Each row comes from the steps of one walk. Every step used is in the known rows, and no mark comes twice. Write the walk behind each row, first mark first.
Known rows:
romo-dege-retute-gufon-vudu-sira-goget: [-21.6 -13.8 -23.6   5.8 -10.7  15.5  15.3  -2.7 -29.4 -15.0   5.3  -6.5
 -27.3   2.6  16.8 -17.6  -0.5  -9.5   3.6 -27.7  44.1  16.5  15.6  -7.4
 -10.5]
sira-goget-dege: [  7.1  -7.5   7.5  10.1 -25.4   0.5 -34.7   2.3  -7.6  -8.2 -26.9  21.1
  15.5  28.2   0.7 -27.8  28.1 -17.5  -8.3   3.2   4.4  -1.5  26.0   9.5
  -6.4]
retute-gufon-goget-dege-vudu-sira: [ -6.7 -15.7  -7.0 -26.1  -3.0   3.1 -10.3  -0.6 -25.4  11.4  22.8 -11.9
  -3.8  27.6  17.8 -15.7   5.0  -5.9  -7.1 -16.5  -3.0   5.6 -11.2  67.3
   8.5]
vudu-gufon-romo: [ 32.5  -1.5  15.0  19.4   8.6 -16.3 -29.2   3.0  20.8  -2.3 -22.7  -9.5
  34.6  31.5   4.4  21.2 -20.4  14.3  -8.2   6.9 -32.2 -13.2   8.6  -0.3
 -21.3]
dege-retute-sira-goget-gufon: [ -3.2 -24.1  -5.9 -13.0  -6.9   2.4  -3.5  26.5  -8.8   6.9  -3.8  -9.6
   6.1   7.4 -20.4  -6.5 -10.4  -2.5   9.1  -0.8  22.4  20.6  27.6 -12.1
  -8.2]
vudu-gufon-romo-dege-retute-sira: [ 35.1  -8.7   2.0   9.8   5.2  -9.5 -25.7   7.2  14.1  -8.3 -16.3 -23.1
  22.9  27.2   7.6  22.1 -23.5   1.3  -5.3  -1.7 -12.5  -7.3  16.1 -13.5
 -22.6]
retute-sira-romo-dege-vudu-gufon: [ 16.8  -4.2 -23.6 -41.1   4.2  -8.1   5.2  10.2   4.0  -9.6   5.3 -22.9
 -17.6  -3.1 -29.8 -14.4  -7.5 -22.8  27.7   2.6   9.5   5.6  23.0 -21.0
 -20.0]
gufon-goget: [ 31.8  -9.7   4.4 -10.9  11.7  -4.5  -6.0   2.0   3.2   6.4   9.5 -27.1
   5.6  24.4  14.5  17.9  -6.0  -5.3 -20.3  -0.8 -11.0   0.6 -19.9  38.2
  23.9]
dege-vudu-sira: [-10.5  -7.9  16.4 -35.6  -2.2  15.5  18.0 -17.5   1.8 -16.3  -8.3  24.1
 -14.5  10.8   4.9 -15.0  -4.2 -11.2  33.1 -11.0 -20.0   9.7  -6.3  12.0
  28.1]
romo-dege-retute-sira-goget-gufon: [  4.0 -16.5 -19.3   0.1  -7.4   8.9  10.2   7.7 -17.7  -8.8   4.2 -20.7
 -15.4   1.9   5.0   1.3 -11.9 -12.4   5.6 -15.2  33.7   7.8  24.1 -13.4
  -8.7]
retute-sira-romo-dege: [  9.1  -2.6 -32.1 -37.0   4.1  -4.0  12.0   7.5  -4.7  -2.8  15.4 -25.9
 -25.1 -13.5 -27.4 -12.2   2.2 -24.9  25.8   6.5  29.5   7.3  19.4 -20.3
 -18.5]
vudu-gufon-romo-dege-retute-sira-goget: [ 36.2  -8.5   5.2  14.0  -0.3  -8.2 -26.0   6.6  12.8 -10.1 -27.7 -14.4
  26.9  36.6   5.1  17.8 -20.5   1.8  -4.3  -0.4 -14.6  -5.8  23.8 -14.3
 -26.0]
gufon-romo-dege-retute-sira: [  8.4  -0.9 -14.3  -1.4   5.8  13.3  -5.4  -7.4  -0.1  -2.8   6.4 -29.2
  -0.2  10.8  38.1  25.2  -4.8  -7.3   5.5  -0.5  26.0  -8.0  -1.7   6.1
  -9.7]
sira-romo: [ -2.5  -3.3 -23.3 -14.2   8.5 -11.5   6.2  -1.9  10.1   2.0  12.8 -10.1
 -18.7   1.1 -14.9 -26.0   1.5  12.9  20.6   7.2  22.2   4.3   4.7  24.1
 -33.1]
sira-goget-dege-retute: [ -0.2 -18.0   4.5   6.3 -27.0   3.9 -38.2   9.1  -8.0  -6.3 -22.4  16.0
  14.3  30.6   5.0 -31.7  24.3 -14.2  -7.3  -3.0  15.2   6.8  27.1  12.0
  -7.0]
romo-dege-vudu-gufon-zubuz: [ 17.3   1.0   0.8  -0.8  -9.9   6.6  -3.9 -12.1   6.2 -22.9 -11.0 -15.2
 -10.5  10.5  20.3   0.3 -14.6  -5.5   3.7 -22.7 -13.3  -7.3   4.6  -2.7
 -11.7]
goget-gufon-vudu: [ -3.3   1.8   3.2  38.1  18.2 -24.3  -0.1  19.4  -7.2   7.7  11.1 -20.8
  10.2 -22.3 -25.9  12.4 -23.7   8.3 -12.7   9.8   9.3  -3.1  18.9  -9.1
  -2.4]
goget-dege: [  3.6 -12.4  -3.2  -2.9 -14.5  -4.1 -48.1   6.7  -5.7  -2.6  13.6  -8.3
   7.1   1.8   9.4 -19.2  26.4 -26.4 -12.9  -1.4  15.9  -8.3   5.5  16.4
   9.8]
vudu-sira-romo: [ -7.0 -16.0 -12.5 -23.5   2.9   4.1  26.6 -20.1  -6.7  -6.6   9.0  14.0
 -30.5  -2.3 -21.3 -27.7   6.5  -1.5  40.1   1.4  24.8  14.0   1.2  15.0
  -3.0]
vudu-dege-retute-sira-romo: [  8.6 -16.8  -4.3 -34.5   7.5   6.2  -2.6  20.6  20.2  14.3  34.4 -17.1
 -18.9 -21.0 -38.2 -25.9  -7.5 -18.9  35.6   9.0  45.3  41.7  -1.5   9.1
 -17.0]
goget-dege-vudu: [ -1.7  -9.8   7.3 -21.8 -14.8   0.2 -45.0   2.8   2.8 -10.5   7.8  -1.1
   4.4   9.7  17.2 -25.2  20.0 -29.0  -1.4  -6.7  -3.7  -6.5   3.1  26.1
  20.2]
goget-gufon-romo-dege-retute: [  9.2  -6.9  -3.1  32.2  16.3  -7.7   4.3   0.9  -4.5  12.4  13.8 -31.0
  12.2   5.9  16.0  32.4 -31.1  25.1  -0.4   6.4  12.2 -15.6   9.5  36.5
 -17.2]
dege-romo: [  3.4  -5.6   0.3  -2.4   8.2  -0.7  13.0  -2.4 -12.1  -7.9  27.1  -0.3
 -12.5 -30.6 -21.6 -18.3   9.7 -16.1  12.3 -14.6   6.4  -6.5   6.2   0.0
   3.7]
retute-gufon-romo-dege-vudu-sira: [-23.9   4.0 -15.6  -8.4   1.6  15.1  16.1 -18.7 -23.1   5.1   9.1  -3.9
 -10.0  18.0  33.5   0.3  -5.7  11.0  13.4 -12.1   5.8  -3.9  -5.0  42.6
 -22.1]
gufon-vudu: [-11.7  11.5  -1.9  17.0   9.6 -11.3 -12.4  15.5  -1.8 -10.2   0.3  -9.6
  -2.2 -25.8 -12.5  -5.2   5.5 -20.3 -16.2   2.5  20.9   8.1   7.0 -47.5
  11.7]
dege-retute-gufon-goget: [-15.6 -25.6 -14.2 -14.2   0.1   5.5  -4.0  16.3 -15.4  15.8  20.7 -22.1
  -2.5  21.6  15.3  -6.8 -11.3  17.0  -9.0 -19.1  20.9  20.7  -5.8  44.5
  -8.1]
vudu-sira-romo-dege-retute-gufon-zubuz: [-15.7 -19.5 -27.3 -18.9  -8.1  13.5  27.6 -23.2 -18.6  -4.1  18.3  -3.1
 -43.4  -4.2  -9.4 -32.7   4.0   6.6  37.4 -13.2  45.8  15.9   1.3  22.6
 -23.2]

Write each row's walk:
[ 27.5 -22.4   2.5 -35.7   3.9  -4.3 -28.5  -3.3   4.1  -3.0  18.1 -23.3
  -4.6  30.7  17.6 -13.4  11.5 -24.4  -5.0  -4.6  -3.1   1.4 -17.1  64.7
  33.0]  gufon-goget-dege-vudu-sira-romo
[ 16.1  -1.8   0.9  -6.2  -3.3   5.2   3.9  -9.2   4.9 -26.5  -9.1  -5.9
 -11.4  15.2  21.3   1.3 -17.0 -11.4   5.9 -22.2 -16.1  -5.0   7.8  -3.9
  -0.3]  romo-dege-vudu-gufon
[ -3.7  -5.7 -12.0 -10.4   5.4  -2.1   4.7   4.7 -21.7  19.2  19.1 -18.6
  -0.6  23.6  11.9  -1.8  -7.7  12.6 -15.0 -11.9  -4.6   4.7 -11.1  55.7
  -8.8]  retute-gufon-goget
[  3.1  -0.2   8.3  32.4  25.3 -21.8   3.8  20.9  -1.5  10.7  31.5 -21.5
   0.9 -44.1 -44.7  -0.2 -22.3  -4.4   1.4  10.5  21.7   7.1  14.0  -1.1
  -4.9]  goget-gufon-vudu-dege-romo
[-28.2   9.8 -10.3   4.3   7.4  -3.7  -0.4  15.8 -14.8  13.1  24.6  -7.9
 -10.8 -20.6 -19.1 -22.9  -2.1  -5.5  -2.3  -3.4  26.5  21.8   0.9   2.2
 -21.7]  retute-gufon-vudu-dege
[ -7.6 -14.6   0.7 -16.1   3.7  10.2  -1.7  14.8   8.1  20.5  34.8  -7.2
 -14.3 -11.5 -19.4 -25.2  -9.7  -2.4  21.6  -2.5  35.5  38.4 -10.5  34.1
 -20.1]  vudu-dege-retute-gufon
[ 13.7 -11.0  13.9 -12.6 -10.0  -6.9 -60.3   4.3  13.1 -12.0  -3.7  -6.2
  22.2  26.0  19.1 -14.0   9.4 -22.8  -6.1  -4.6 -19.2 -12.7   6.6  27.0
   9.2]  goget-dege-vudu-gufon-romo
[ 20.1  -7.0 -20.9 -22.6  10.3 -10.0   5.9  -8.1  14.4 -14.2   9.2 -23.8
 -26.2  19.4   3.5 -19.9 -13.0   2.9  17.7  -7.7   6.2   1.3   3.9  34.3
 -24.8]  sira-romo-dege-vudu-gufon-goget
[ -4.7 -13.6 -36.2 -14.5   4.7  -2.4  11.4  -4.1   3.1  -7.0  20.8 -23.5
 -35.9   0.4   1.8 -26.7  -3.3   7.8  20.7  -7.9  46.3   8.9   9.0  21.8
 -36.4]  sira-romo-dege-retute
[ 33.6  -2.2  13.4  23.5 -13.3 -13.9 -36.8   7.0  17.6  -0.4 -23.0 -18.5
  24.8  12.4 -18.1   4.8 -15.7  21.6 -14.5  -2.0 -27.0  -6.8  10.6 -10.1
 -38.6]  vudu-gufon-zubuz
[-20.8   9.0 -16.5  -4.1   3.1  10.9   8.5 -11.1 -18.5   8.0   9.5 -11.2
  -3.7  18.3  37.3   4.0  -8.0  15.1   4.7 -12.0   2.9  -7.8  -4.9  43.4
 -28.8]  retute-gufon-romo-dege-vudu
[ -3.1 -14.6 -19.8   0.7  -6.0  13.3   7.4  -3.1 -10.7 -14.4  11.7 -19.4
 -23.5   0.8  25.4  -1.1  -6.1  -7.2   0.8 -23.2  35.6   6.8   4.9  -3.7
  -2.8]  romo-dege-retute
[ 51.8 -20.1  14.3   3.8   2.4 -23.9 -50.0  15.2  14.3  -4.3  -8.1 -23.2
  30.2  38.8  -1.4   6.7 -11.0  -8.8 -28.9  -4.3 -31.2  -5.5   3.2  21.5
   6.5]  vudu-gufon-goget-dege
[ 50.9 -13.6  15.7   5.6   9.4 -21.5 -27.0  12.1  17.3  -1.6 -14.3 -19.5
  27.2  38.0  -6.0  16.1 -23.2   3.9 -23.1  -2.5 -38.9  -1.7   1.0  13.2
   2.0]  vudu-gufon-goget
[ -8.2 -23.5 -23.0 -35.4   0.3   1.1  -2.7  23.2   0.9   7.0  16.8 -22.8
 -12.4  -3.3 -19.6 -17.5  -4.4  -5.3  19.2  -1.4  37.9  23.7  14.4  -6.7
 -14.3]  dege-retute-sira-romo
[ -6.1 -17.9   1.1 -33.1 -12.7   2.6 -32.6  -7.8  -0.4 -13.6  12.1   5.9
  -9.5   9.1   7.7 -39.2  23.7 -30.4  17.6  -6.2   7.5   0.8   2.7  34.0
  17.7]  goget-dege-vudu-sira-romo
[-27.5 -16.6 -16.9  -3.1 -15.3  11.0 -10.2  12.4 -14.7  18.2  14.9 -21.4
  -4.7   2.6   6.8 -15.4  -6.5  28.8  -2.9 -18.9  28.9  17.1   1.1  27.3
 -35.7]  dege-retute-gufon-zubuz
[ -8.3 -23.2 -22.1 -22.0  -0.5   9.9  30.9 -22.5 -12.7 -12.6  15.1   5.0
 -42.0  -2.2  -8.9 -28.4   4.3  -4.8  40.4 -10.2  41.8  16.8   3.2  12.7
  -5.1]  vudu-sira-romo-dege-retute
[ 31.4 -16.6   8.2 -26.5   1.6  -4.9 -39.0   4.1   5.8  -1.4  14.1 -27.2
   7.6  30.6  26.7  -0.5   8.4 -26.1 -21.0  -6.4 -12.5  -4.7 -18.6  58.5
  38.2]  gufon-goget-dege-vudu
[-21.1 -14.8 -26.8   1.5  -5.9  14.5  14.7  -1.8 -28.3 -12.3  17.4 -15.3
 -31.7  -4.9  19.3 -11.9  -4.4  -9.8   3.5 -29.0  48.2  15.0   8.6  -7.2
  -5.7]  romo-dege-retute-gufon-vudu-sira
[ 34.3 -17.2   2.2 -13.1   1.6  -7.6 -40.0   7.0  -0.5   4.9  18.0 -31.7
   9.0  26.0  20.7   3.2  12.7 -24.1 -28.0  -2.5   0.0  -5.0 -16.9  51.0
  31.3]  gufon-goget-dege
[-12.1  -8.3   5.2 -42.4   2.7   9.6  21.9 -18.6   7.0 -15.7  -2.3  18.6
 -23.0   9.4  -2.4 -27.8  -3.2  -5.5  44.0  -6.7  -9.9  12.7  -3.9  25.7
  10.8]  dege-vudu-sira-romo
[  6.4   7.4  -0.8  -5.1   6.8  18.4   6.3 -28.3   3.8 -13.3  -2.9  -8.8
  -5.9  18.0  45.4  19.6  -4.9  -7.0  17.5  -2.9   2.2 -13.8 -10.7  21.8
   3.5]  gufon-romo-dege-vudu-sira
[-19.1 -26.9 -13.9 -10.7 -18.3   0.9 -48.8  16.6 -17.0   5.5  24.8 -14.5
   2.5   8.7  14.8 -30.8  19.9 -11.6 -12.1 -15.7  34.7   5.7   7.3  34.8
  -3.1]  goget-dege-retute-gufon
[ -2.0 -11.0 -13.5 -13.3  -1.7  -4.4 -19.2   7.4 -24.8  17.6  25.0 -21.8
   2.8  23.0  16.9  -9.7   5.3  -1.5 -21.3 -12.0   2.7   0.3  -9.1  63.3
  -4.6]  retute-gufon-goget-dege
[-31.6 -20.7 -16.0  -9.0  -6.1   8.2  -0.8  15.2 -15.8  13.5  16.4  -9.1
  -5.2  10.5   8.3 -15.9  -8.4  20.0   0.0 -19.0  26.5  20.3   4.1  25.4
 -18.5]  dege-retute-gufon
[-39.5 -20.0 -17.0  -5.4  -1.6   6.3   1.3  16.4 -22.5   5.1  15.7  -7.5
 -11.6  -3.2  -0.7 -22.1  -4.7   6.5   0.9 -19.4  38.3  27.4   6.9   1.1
  -7.6]  dege-retute-gufon-vudu-sira
[  4.6  -3.2   0.4  -0.1 -13.7  17.8  20.1 -23.9 -12.1 -20.0  -9.1   0.4
 -22.9   6.2  15.5  -5.6  -8.0  -6.6  20.9 -19.2   2.4  -3.6   9.1  11.8
  -1.1]  romo-dege-vudu-sira-goget-gufon-zubuz
[  1.1  -6.6  -4.2  15.9  24.0 -23.4  -0.3  31.5   2.3  15.9  31.3 -32.3
  -2.4 -34.7 -50.0  -5.0 -26.8  -0.9   8.5  16.8  35.6  18.7  19.8  -2.7
 -15.4]  goget-gufon-vudu-dege-retute-sira-romo
[ 37.8  -0.8   6.8  22.7   6.4 -12.3 -23.7  -2.8  16.8 -10.1 -20.1 -15.8
  24.7  30.1  14.4  23.6 -21.3   7.7  -9.0  -0.1 -23.0 -14.9  10.1  -2.6
 -22.5]  vudu-gufon-romo-dege
[ 15.9  -8.5  -3.1 -23.5 -15.9   0.6 -18.2  15.7 -15.6  -6.8  -5.2   2.0
   3.7  -4.9 -33.9 -22.4  23.7 -46.3   9.8   5.2  10.5   2.7  33.6 -26.4
   2.1]  retute-sira-goget-dege-romo
[ -1.6  -4.5  -3.3 -17.5  -4.9  20.7  25.5 -25.0  -8.6 -28.0  -0.6   4.6
 -31.4   4.3  24.2  -6.5  -3.8 -20.5  23.4 -23.7   3.6   1.0  -1.4   0.5
  16.2]  romo-dege-vudu-sira
[  2.2  -1.5 -34.1 -10.5   5.9  -5.5  15.4 -10.4   1.9  -8.0  18.0 -18.4
 -33.9  -2.3  -1.9 -22.2   0.1   3.9  20.4  -2.2  34.5   1.1   7.3  19.0
 -35.4]  sira-romo-dege
[ -9.5 -13.0 -10.4  26.0  17.4 -16.3  14.5  10.4 -14.9   0.0  21.4 -21.6
 -13.0 -24.4 -26.6  -2.3 -23.1   5.9   7.2   2.2  36.1   8.2  21.7  -3.8
  -5.3]  goget-gufon-vudu-sira-romo-dege-retute
[ 17.1   1.8  23.9 -13.2   5.8  -4.2 -17.9  -2.1  26.4 -13.4 -24.3   2.9
  22.7  33.8  15.1   6.8 -23.0   7.3  10.1  -3.4 -50.5  -5.9   1.7  15.1
  -2.1]  dege-vudu-gufon-romo
[  2.2 -14.5 -23.7 -14.1  -6.9  13.5   8.8   4.7 -14.1 -13.1  12.4 -25.4
 -23.5  -5.8  12.5   0.9  -4.0 -20.3   6.0 -19.2  37.8   9.7  12.5 -20.3
  -0.9]  romo-dege-retute-sira
